Known rows, with every way that one mark hangs from another:
K{G Y{H N{E} Q}}: [ -8   9  34 -33  -4   1  -2 -14 -64  41  24 -17  -1  19   5   6  18  31
  25   7  -8 -16  56   6]
U{D G{K{Y}}}: [ 19  27  14 -19  -3  84  30  46   0   5 -60 -10 -31   5   2   8 -58  50
 -32  40  14 -72 -20 -12]
U{G}: [ 17  24   1 -19  -4  59  30  44  31  18 -21  -7 -14 -10   0 -18 -71  33
 -32  52  21 -23 -39 -24]
E{N}: [  6  -8  -3  -6 -11  36  31  24  27  42   1 -16  -1 -13   1  -9 -62   4
 -11  46   1 -26 -47 -16]
E{N{Y}}: [ -6 -26   2  -8 -11  17  24  21   4  55  25 -20  -2  -3  -1  -1 -53   0
  -2  28 -23 -18 -54 -18]
H{Y{K{G} N{E} Q}}: [-26  18  27 -15  -3 -30  15  -6 -38  45  63 -16  -1 -14  -4  10  27  15
  12  24  -7  14  40  -3]
U{G{K}}: [ 23  28  -3 -19  -7  79  29  55   5   5 -51 -10 -18  -5   1  -5 -68  39
 -33  52  12 -45 -24 -24]
K{G}: [ -1  51 -17 -19  -6  50  29  35  19  25 -12  -6  -9 -38  -6  -8 -45   3
 -10  49   7 -23 -30 -16]
E{N{Y{H K Q}}}: [-30 -25  -2 -22  -5 -10   6 -10 -44  76  68 -19 -10   7  -6   9 -18  12
  10  -5 -27   4   5  -1]
N{E Y{H}}: [-13 -35  10 -20  -3  -7   9   4 -27  56  27 -25   3   2   6  -4 -32   8
  -5  10 -10  -3 -15 -15]
Q{Y}: [  4  44   3 -28   1  40  25  21   8  32  17   1  -4 -34   7 -13 -65  -6
 -17  42  22   3 -35 -12]
H{Y{N Q}}: [-20  50   9 -14  -2  13  28   2 -17  46  46 -16  -8  12  13  -8 -29  20
   1  49  20  22 -15  -4]
N{Y{H}}: [-18  11 -15 -29  -4  21  16  10 -27  54  22 -21  -7  -5   3  -7 -43   7
 -10  14  -3   0 -31 -12]
H{Y{K N{E} Q}}: [-24   3  28 -10  -2 -31  20 -17 -30  56  69 -19   1  -1   6   4   3  15
   4  26  11  23  24  -2]
Y{H Q}: [-16  35 -15 -27   0  39  15   9 -15  50  17 -10 -11   6   5 -11 -56  23
  -3  38  22   6 -11  -3]
Q{Y{H K N}}: [ -2  36  27 -49   3  -1  10 -16 -42  43  55  -5  -3 -40   6  -8  -8   6
 -17  -7  11  10  31   1]
K{G{U{D}} Y{Q}}: [-21  67  13 -12   2  48  25  30   3  25  -3   9 -24  -7   0   1 -34  39
   8  51  -3 -53 -10   5]
U{D G}: [ 12  14  21 -14   2  57  33  51  46  15 -23  -1 -22 -16   0 -14 -82  42
 -41  54  21 -35 -52 -21]
N{E Y{H K Q}}: [-35 -29  11 -24   0 -25   0 -16 -52  71  65 -16  -3   3  -2   8 -14  14
  11  -5  -9  15  18  -1]
U{D G{K{Y{H}}}}: [ 15  21  10 -33   0  77  17  37 -23  11 -55 -16 -33  15   5   8 -46  57
 -30  21   8 -66   6  -8]
G{U}: [ -4  44  -4  -7  -4  45  35  32  35  28 -10  -3  -7 -24   4 -21 -64  20
 -15  59  11 -32 -46 -15]
Y{N{E}}: [ 10 -15  39 -12  -7   6  25   4  11  36  10 -18  11 -13   9 -14 -35  13
 -13  37  13 -13 -15 -12]

Rows:
[-25 -28  13 -21  -1  -7   2   0 -43  64  46 -18   1  24   6  -2 -35  19
  10  17 -10  13  -2  -7] | N{E Y{H Q}}
[  1  -4  31 -29  -6  23   2 -15 -79  42   0 -23  -2  40  14  11  -4  38
  14   9  -1 -28  56   8] | G{K{Y{H N{E} Q}}}
[-22  46   8 -24   5  21  19  27  12  27   7   3 -21 -53 -11  -4 -17  32
 -18  22 -13 -46  11  -4] | Y{H K{G{U{D}}}}
[ -1 -12  52 -40   2 -28   2 -22 -43  46  58 -11   9 -34   6  -4   5   7
 -13 -11   2  13  47  -2] | Q{Y{H K N{E}}}
[-39  16 -14 -31   0   3   7  -9 -48  70  59 -12 -15  -2  -5   5 -23  12
   4   0  -1  13   6   1] | N{Y{H K Q}}
[  6 -20  38 -24  -4   0  12  -4 -14  42  17 -23   9  -3  12 -12 -22  21
 -12  19   6  -8  11  -8] | Y{H N{E}}
[-18 -28   8 -11  -6 -18  20  -1 -10  60  39 -18   2 -28  -7   6 -24  -6
  -7   9  -7  -5 -15 -11] | N{E Y{K}}
[ -9   5  43 -26  -3 -22   7  -1 -28  31  29 -10   3 -36  -5  -5  24  33
  -3   5 -28 -34  57  -5] | Y{H K{G{U}} N{E}}
[-32  64   2  -6   4  11  35  34  21  25  23  -2 -23 -52  -8   3 -10  22
 -14  43  -9 -32 -11  -9] | H{Y{K{G{U{D}}}}}
[-10  54  16  -7   2  46  33  51  47  14 -17   7 -17 -41  -2 -12 -52  29
 -17  60  -6 -54 -39 -12] | K{G{U{D}}}
[ -8  45  14 -22  -5  34  23 -11 -28  47  18 -11  -9  17   9  -1 -29  23
   6  31  24 -10  -2   8] | K{Y{N Q}}
[  1   5  50 -45   2 -27  -3 -10 -50  34  54  -6   7 -48  -2   2  27   6
  -2 -11 -17   0  65  -3] | Q{Y{H K{G} N{E}}}
[-10  37  12 -34  -3  28   9 -21 -51  51  24 -17 -10  27  10  -1 -18  30
   8  12  18  -6  22  11] | K{Y{H N Q}}
[-20 -16  -7 -28  -8  -6   6   8 -40  57  41 -22  -7 -26 -15  14   6   1
   8 -13 -46 -21  10  -9] | E{N{Y{H K{G}}}}
[ -9  60  13 -29  -6  34  17   1 -37  37  14  -6 -12   6   0   4  -6  23
  17  29   5 -20  16   6] | K{G Y{N Q}}
[-26  59  33 -12   3  -5  31  21   3  22  37  -4 -17 -45  -4  -1  12  31
 -13  32 -15 -30   7  -5] | H{Y{K{G{U{D}}} N}}
[ -7 -14  39 -23  -1  -3   6 -10 -31  49  37 -16   7  18  12 -11 -27  31
   2  24   8   5  23  -2] | Y{H N{E} Q}
[ 10 -12  30 -28  -8  24   8  -8 -63  31 -20 -30  -1  17  13   9   2  26
   0   4   0 -44  44   1] | G{K{Y{H N{E}}}}
